Every row comes from one small tree of marks. The marks that hang from a mark follow it in brackets, in the order of their numbers. Every link used is in the known rows. Which tree was each row made from?
Known rows:
K442[K9[K251 K440 K709 K887] K191]: [-0.99  1.16 -0.24 -3.82 -0.70  1.64 -3.20 -3.33  2.16 -1.93 -0.21  0.54
 -4.52 -2.93 -5.60 -7.15 -1.78  2.55  1.56]
K442[K9 K191[K440 K709 K887]]: [-1.00  3.99  0.13 -1.29  3.80 -0.43  4.86 -1.83  1.13 -3.37  0.17  0.94
 -1.75 -0.61  0.94  0.65 -3.22  1.74  1.70]
K9[K251 K440 K709 K887]: [-0.43 -1.79 -0.15 -1.78 -3.41  0.35 -4.06 -3.05  1.28 -2.52 -0.98  1.11
 -4.31 -1.40 -4.91 -5.83 -0.38  4.84  1.60]
K709[K9]: [ 0.11  0.65  0.26 -0.22  0.60  0.81  0.38  0.33 -2.37 -0.74 -0.39 -1.97
  1.96 -0.17  0.46 -0.76  0.94 -1.90  0.59]
K191[K440 K887]: [-0.61  0.86  0.09  0.57  0.38 -1.17  1.19 -1.59  0.07 -3.13 -0.14  1.01
 -0.93  0.92  0.88  0.66 -1.19  2.58  1.18]
K9[K709 K887]: [-0.56 -1.04  0.01 -0.62 -1.74  0.62 -2.26 -1.71  0.58 -1.72 -0.95  0.64
 -4.54 -1.68 -3.66 -2.97 -0.49  5.63  1.08]
K887[K9]: [ 0.08  0.39 -0.13  0.49 -0.14 -1.09 -0.18 -0.71  0.39  0.89  0.34 -1.04
 -0.97  1.81  0.07 -0.61  1.57  1.13 -1.08]
K191[K887]: [-0.25  0.71  0.07  0.37  0.46 -0.49 -0.60 -0.77  0.09 -1.34 -0.19  0.44
 -0.57  0.42  0.43 -0.32 -0.02  0.98  0.86]
K9[K887]: [-0.04 -0.71 -0.03  0.62 -0.76  0.91 -0.24 -0.83  0.59 -0.84 -0.20  0.29
 -3.63 -0.11 -1.43 -0.59  0.26  3.60  0.59]
K709[K9[K251 K440 K887]]: [ 0.07 -0.96  0.01 -0.69 -1.88  1.54 -1.63 -1.83 -1.16 -2.28 -0.75 -1.07
 -1.43  0.12 -2.42 -4.32  1.37  0.83  1.71]
K9[K440 K709 K887]: [ 0.21 -1.27 -0.32 -1.15 -2.06  1.10 -3.69 -2.27  0.73 -2.23 -0.01  0.79
 -5.29 -1.77 -4.71 -4.70 -1.87  4.76  1.20]
K191[K251]: [ 0.29  0.47  0.21  0.14  1.77 -0.40  0.81  0.05  0.66 -2.69 -0.59  0.68
 -0.42  0.50  0.58  0.58  0.72  1.73  0.81]
K440[K9[K251 K887]]: [ 0.00 -1.45  0.03 -0.65 -0.99  0.79 -1.50 -0.01 -1.84 -1.59 -1.60  0.12
 -3.66  0.91 -1.89 -2.21  1.44  2.43  0.96]
K442[K9 K191]: [-0.57  2.91 -0.11 -1.87  2.95  1.26  1.03 -0.38  0.66  0.52  0.74 -0.54
 -0.29 -1.41 -0.68 -1.22 -1.43 -2.29 -0.20]
K191[K251 K887]: [ 0.06  1.02  0.35  0.58  2.21 -0.98  0.35 -0.68  0.91 -4.03 -0.78  1.09
 -0.93  0.97  0.95  0.24  0.70  2.71  1.57]
K191[K440 K709 K887[K9[K251]]]: [-0.93  0.81  0.30  0.38 -0.56 -3.26  3.16 -2.75  1.33 -3.29 -1.24  0.71
 -1.56  3.14  1.62 -0.04  1.33  5.31  1.04]
K442[K191[K251 K440[K9] K709 K887]]: [-0.30  3.37  0.29 -0.78  5.04 -0.90  4.71 -0.44 -0.82 -8.80 -1.23  0.87
 -2.62  1.54  0.81  1.25 -1.99  3.14  2.81]
K9[K251]: [-0.58 -0.51  0.18 -0.87 -1.33 -0.67 -0.58 -0.74  0.60 -0.11 -0.95  0.22
  1.05  0.35 -0.05 -1.27  1.61  0.22  0.40]

Which tree is each row?
[ 0.44  0.16 -0.03 -0.25  1.78 -0.49  3.74  1.13 -2.74 -3.31 -0.75  0.70
 -2.05  1.30  0.79  1.78 -2.06  1.80  0.88]	K191[K440[K9] K709]
[-0.26 -0.83 -0.25 -1.84 -2.82 -1.59 -4.12 -3.02  1.20 -0.96 -0.50 -0.23
 -1.56  0.36 -3.40 -5.96  0.89  2.49 -0.04]	K887[K9[K251 K440 K709]]
[ 0.40  3.11 -0.29 -2.19  4.11  1.35  0.53 -0.92  1.54 -2.54  1.01  0.33
 -1.52 -0.90 -1.19 -2.41 -2.17 -1.59  0.76]	K442[K9[K440] K191[K251]]
[-1.10 -1.43  0.23 -1.39 -3.09 -0.09 -2.99 -2.43  1.25 -2.02 -1.86  0.88
 -3.44 -1.46 -3.66 -4.03  1.03  5.80  1.38]	K9[K251 K709 K887]
[-0.42  2.96  0.31 -1.08  2.39  0.88  3.72 -0.01 -0.87 -2.99 -0.47 -2.31
  1.66 -0.81 -0.13 -0.48 -0.22 -1.97  1.53]	K442[K191[K709[K9]]]
[-0.04  1.77  0.36  1.46  2.61 -3.04  4.60 -2.06  1.40 -5.70 -0.78  1.04
 -2.97  3.42  2.18  1.68  0.47  6.84  1.39]	K191[K251 K440 K709 K887[K9]]
[-0.56 -1.59  0.08 -1.71 -1.88  0.36 -3.41 -0.92 -1.87 -2.69 -2.32  0.44
 -4.28 -0.71 -4.17 -4.47  0.71  4.64  1.45]	K440[K9[K251 K709 K887]]
[-0.35 -1.07 -0.14 -2.43 -2.64 -0.50 -3.91 -2.19  0.91 -1.83 -0.82  0.79
 -0.61 -1.40 -3.48 -5.33 -0.64  1.59  1.04]	K9[K251 K440 K709]
[-0.56 -0.58  0.41 -0.10 -1.48  1.00 -0.38 -1.26 -1.30 -1.74 -1.64 -1.37
 -0.71  0.05 -1.21 -2.54  2.77  1.67  1.56]	K709[K9[K251 K887]]
[ 0.05 -1.19 -0.12 -1.13 -0.65  1.01 -3.01 -0.20 -2.49 -2.46 -1.35  0.01
 -5.49 -0.98 -3.85 -3.30 -0.87  4.51  1.00]	K440[K9[K709 K887]]
[-1.81  2.15  0.17 -3.04  0.52 -1.03 -1.57 -2.38 -0.88 -6.25 -1.96  0.21
 -1.57 -0.46 -2.80 -4.20 -1.16  2.07  2.36]	K442[K191[K440[K9[K251 K709]] K887]]
[ 0.11 -1.53 -0.19 -0.61 -2.46  0.73 -2.11 -2.23  1.21 -1.62 -0.30  0.84
 -3.49  0.22 -2.78 -3.57  0.37  2.64  1.19]	K9[K251 K440 K887]
[-0.86  3.60  0.04 -1.62  3.17  0.63  0.48 -1.07  0.78 -0.78  0.51 -0.09
 -0.76 -1.11 -0.16 -1.47 -1.50 -1.46  0.76]	K442[K9 K191[K887]]
[ 0.00  0.17 -0.15 -0.32 -1.38 -1.84 -2.53 -2.86  1.13 -1.25 -0.02 -0.15
 -1.26  2.48 -0.87 -3.89  1.62  1.18  0.36]	K191[K887[K9[K251 K440]]]
[ 0.23 -0.48 -0.33 -0.55 -1.86 -1.13 -2.13 -2.10  1.12  0.11  0.29 -0.52
 -0.76  2.02 -1.23 -3.50  1.69  0.16 -0.50]	K887[K9[K251 K440]]
[-0.58  0.43  0.01 -1.10  0.69 -1.09 -1.55 -0.88 -2.79 -4.76 -1.31  0.77
 -2.89  0.02 -1.54 -2.22 -2.25  3.41  1.62]	K191[K440[K9[K709]] K887]
[ 0.67 -0.38 -0.19  0.00 -0.48  2.06 -0.86 -1.00 -1.77 -1.82  0.24 -1.47
 -2.34 -0.11 -2.23 -3.22 -0.30  0.32  1.37]	K709[K9[K440 K887]]
[ 0.16  0.65  0.58  1.14  2.11  0.31  5.50 -1.04 -0.91 -6.82 -1.56  0.02
 -3.19  0.89  0.70  1.39  0.23  6.20  2.73]	K191[K251 K440 K709[K9[K887]]]
[-1.45  3.58  0.27 -0.99  2.29 -2.32  0.43 -3.86  2.77 -7.26 -0.74 -0.02
 -3.05  1.12 -1.56 -2.49 -0.11  5.94  1.65]	K442[K191[K251 K440 K887[K9[K709]]]]
[-0.89  3.15  0.02 -0.31  1.41 -1.07 -0.10 -2.04  1.88 -1.71  0.49 -1.44
 -1.47  1.60 -0.48 -1.62  0.88  0.49  0.18]	K442[K191[K887[K9]]]
[-0.63  2.93  0.06 -0.93  3.41 -0.56  3.70 -0.41 -1.52 -6.03 -0.60  0.23
 -2.23  1.05  0.22  0.76 -2.61  1.27  2.13]	K442[K191[K440[K9] K709 K887]]
[-0.73  4.00  0.33  0.31  3.59 -2.36  5.10 -2.71  2.76 -7.29 -0.42  0.29
 -2.72  2.73  1.13  0.96  0.01  5.10  1.80]	K442[K191[K251 K440 K709 K887[K9]]]
[-0.89  3.62  0.50 -0.21  3.96 -1.39  5.13 -1.80  2.47 -8.10 -0.71  1.22
 -1.61  0.90  1.05  1.56 -1.59  4.05  2.96]	K442[K191[K251 K440 K709 K887]]
